Known rows, with every step that occurs
ziri vakog zamaf donu piru: [6, -39, -7, 0, 0, -1, -10, -28, -9, -14, -4, -4, -19, 6, -1, -19]
piru parevup ziri: [-1, -42, 15, 21, -8, -8, 18, -11, -3, -8, 5, -21, -9, 30, 9, 10]
zamaf donu piru vakog: [-17, -30, 10, 7, 9, -3, 0, -20, 5, -25, -5, -7, -9, -1, 13, -48]
ziri vakog: [-10, -19, 1, 12, 9, -7, -12, -30, 3, 4, 8, -3, 0, 6, -29, -9]
parevup piru vakog zamaf: [-21, -11, 0, 21, -3, -2, 7, 0, -13, 12, -12, -29, -16, 26, 4, -39]
vakog piru parevup ziri donu: [10, -5, 7, 31, -15, -13, 23, -27, -18, 17, 8, -17, -8, 23, -6, 8]
zamaf donu: [1, 3, 1, -8, 4, -1, -4, -22, 2, -7, 1, 18, -16, -11, -18, -2]
donu zamaf: [-1, -22, -5, 10, 7, 3, -21, -14, -10, -19, 16, -47, -8, 14, -14, -13]
ziri donu: [7, 22, 4, 23, -2, -10, 0, -24, -10, 19, 4, -12, -5, 0, -32, -3]
vakog zamaf donu: [-3, -2, -6, -9, -1, 0, 1, -14, -10, 8, -7, 9, -20, 1, -16, -6]
ziri donu piru vakog zamaf: [-17, -24, -1, 20, -1, -6, 6, -8, -17, 13, -14, -31, -11, 22, 3, -44]
piru parevup: [-15, 0, 14, 13, -13, 0, 6, -12, 3, -6, 0, -7, -14, 8, 26, -5]
parevup ziri donu piru: [21, -38, 4, 28, -2, -11, -2, -29, -12, -10, 3, -28, -10, 17, -10, -9]
vakog zamaf donu piru parevup ziri: [4, -55, 8, 14, -11, -5, 19, -13, -12, -11, 2, -18, -16, 32, 19, 4]
ziri donu piru: [16, -19, 2, 24, -3, -9, -11, -30, -8, -8, 0, -22, -11, 6, -8, -17]
donu piru vakog: [-19, -36, 12, 19, 9, -6, -4, -18, 7, -23, -7, -23, -6, 7, 14, -52]
vakog zamaf: [-10, -17, -5, 15, -2, -5, -5, -5, -12, 19, -13, -26, -16, 23, -13, -16]
vakog piru parevup: [-12, -10, 8, 20, -22, -2, 11, -26, 0, -3, -2, -9, -21, 20, 42, -9]
parevup piru vakog zamaf donu: [-11, 2, -3, -4, -1, 1, 9, -10, -11, 3, -6, 7, -20, 3, -4, -23]
donu zamaf parevup ziri vakog: [-3, -43, -2, 12, 14, -9, 1, -28, -12, -4, 11, -17, -2, 24, -17, 4]
donu piru parevup: [-7, -22, 13, 15, -15, 0, 2, -18, 1, -20, -2, -14, -17, 11, 39, -13]

Rows
[-14, -38, -4, 15, -5, -7, 10, -12, -18, 22, -3, -22, -9, 34, -10, -6]  piru parevup ziri vakog zamaf
[-10, -34, 13, 25, 6, -10, 8, -20, -3, -12, -2, -25, -3, 12, 5, -44]  parevup ziri donu piru vakog
[-20, 1, 8, 19, 9, 1, 7, -9, -7, -19, -2, -24, -14, 13, 23, -41]  donu zamaf parevup piru vakog
[-19, -2, 13, 25, 3, -2, 5, -10, 4, -13, -1, -19, -10, 10, 8, -43]  parevup piru vakog
[8, -36, -5, 1, -1, -1, -10, -23, -8, -16, -8, -8, -22, 7, 3, -19]  vakog zamaf donu piru
[-2, -6, 11, 19, -19, -2, 8, -22, -7, -9, 2, -13, -15, 8, 32, -11]  ziri donu piru parevup
[2, -41, 1, 17, 8, -12, 15, -7, -17, 4, -12, -22, -16, 37, 1, 8]  vakog zamaf parevup ziri
[11, 23, -3, 21, -1, 2, 0, -15, -22, -12, 5, -24, -24, 16, 11, -4]  ziri donu zamaf parevup piru
[-3, -19, -8, -8, 2, -3, 6, -20, -14, 11, 0, 11, -14, 8, -24, -1]  parevup ziri vakog zamaf donu
[-10, -42, -7, 16, 1, -8, 3, -13, -17, 23, -3, -24, -7, 34, -25, -7]  parevup ziri vakog zamaf
[6, -53, 12, 15, -9, -6, 17, -17, -5, -19, 5, -14, -14, 26, 18, 7]  zamaf donu piru parevup ziri
[3, -50, -4, 27, -5, -12, 2, -45, -3, 3, 5, -14, -13, 35, -4, -6]  parevup ziri vakog piru
[-7, -18, 7, 3, -18, 3, 8, -17, -7, -14, -4, -3, -22, 8, 40, -12]  vakog zamaf donu piru parevup
[-15, -23, -9, 12, 1, -5, -5, -15, -14, 24, -6, -19, -9, 23, -23, -16]  ziri vakog zamaf
[12, -32, 1, 2, 2, -2, -14, -29, 1, -27, -2, -1, -19, -2, 2, -16]  zamaf donu piru
[5, -38, 7, 18, 11, -14, 12, -13, -8, -7, -6, -17, -13, 29, 0, 11]  zamaf parevup ziri
[-4, -52, 6, 17, -1, -8, 6, -30, -4, -7, 12, -11, -1, 24, -5, 1]  donu piru parevup ziri vakog
[-16, -1, -2, 12, 8, -9, 12, -10, -22, 9, -25, -14, -19, 16, 25, -28]  ziri donu piru vakog zamaf parevup
[-8, -16, -5, -9, -5, -1, 12, -18, -15, 10, 1, 13, -15, 9, -9, 1]  piru parevup ziri vakog zamaf donu
[-2, -53, 4, 19, 9, -12, 18, -9, -17, -5, -14, -27, -15, 38, 14, -8]  donu piru vakog zamaf parevup ziri
[-27, -20, 0, 16, 3, -5, 5, -2, -10, 16, -16, -28, -11, 22, -2, -40]  piru vakog zamaf
[-6, -43, 4, 18, 10, -13, 20, -6, -16, 2, -13, -23, -14, 37, 7, -4]  piru vakog zamaf parevup ziri
[-23, -1, -1, 8, 11, -8, 10, -5, -15, 9, -26, -11, -19, 17, 23, -26]  piru vakog zamaf parevup
[-11, 1, -4, 8, 8, -7, 3, -8, -17, 11, -24, -10, -23, 18, 15, -9]  vakog zamaf parevup
[-14, -37, 0, 22, -1, -8, 11, -7, -19, 13, -12, -35, -11, 30, 1, -38]  parevup ziri donu piru vakog zamaf
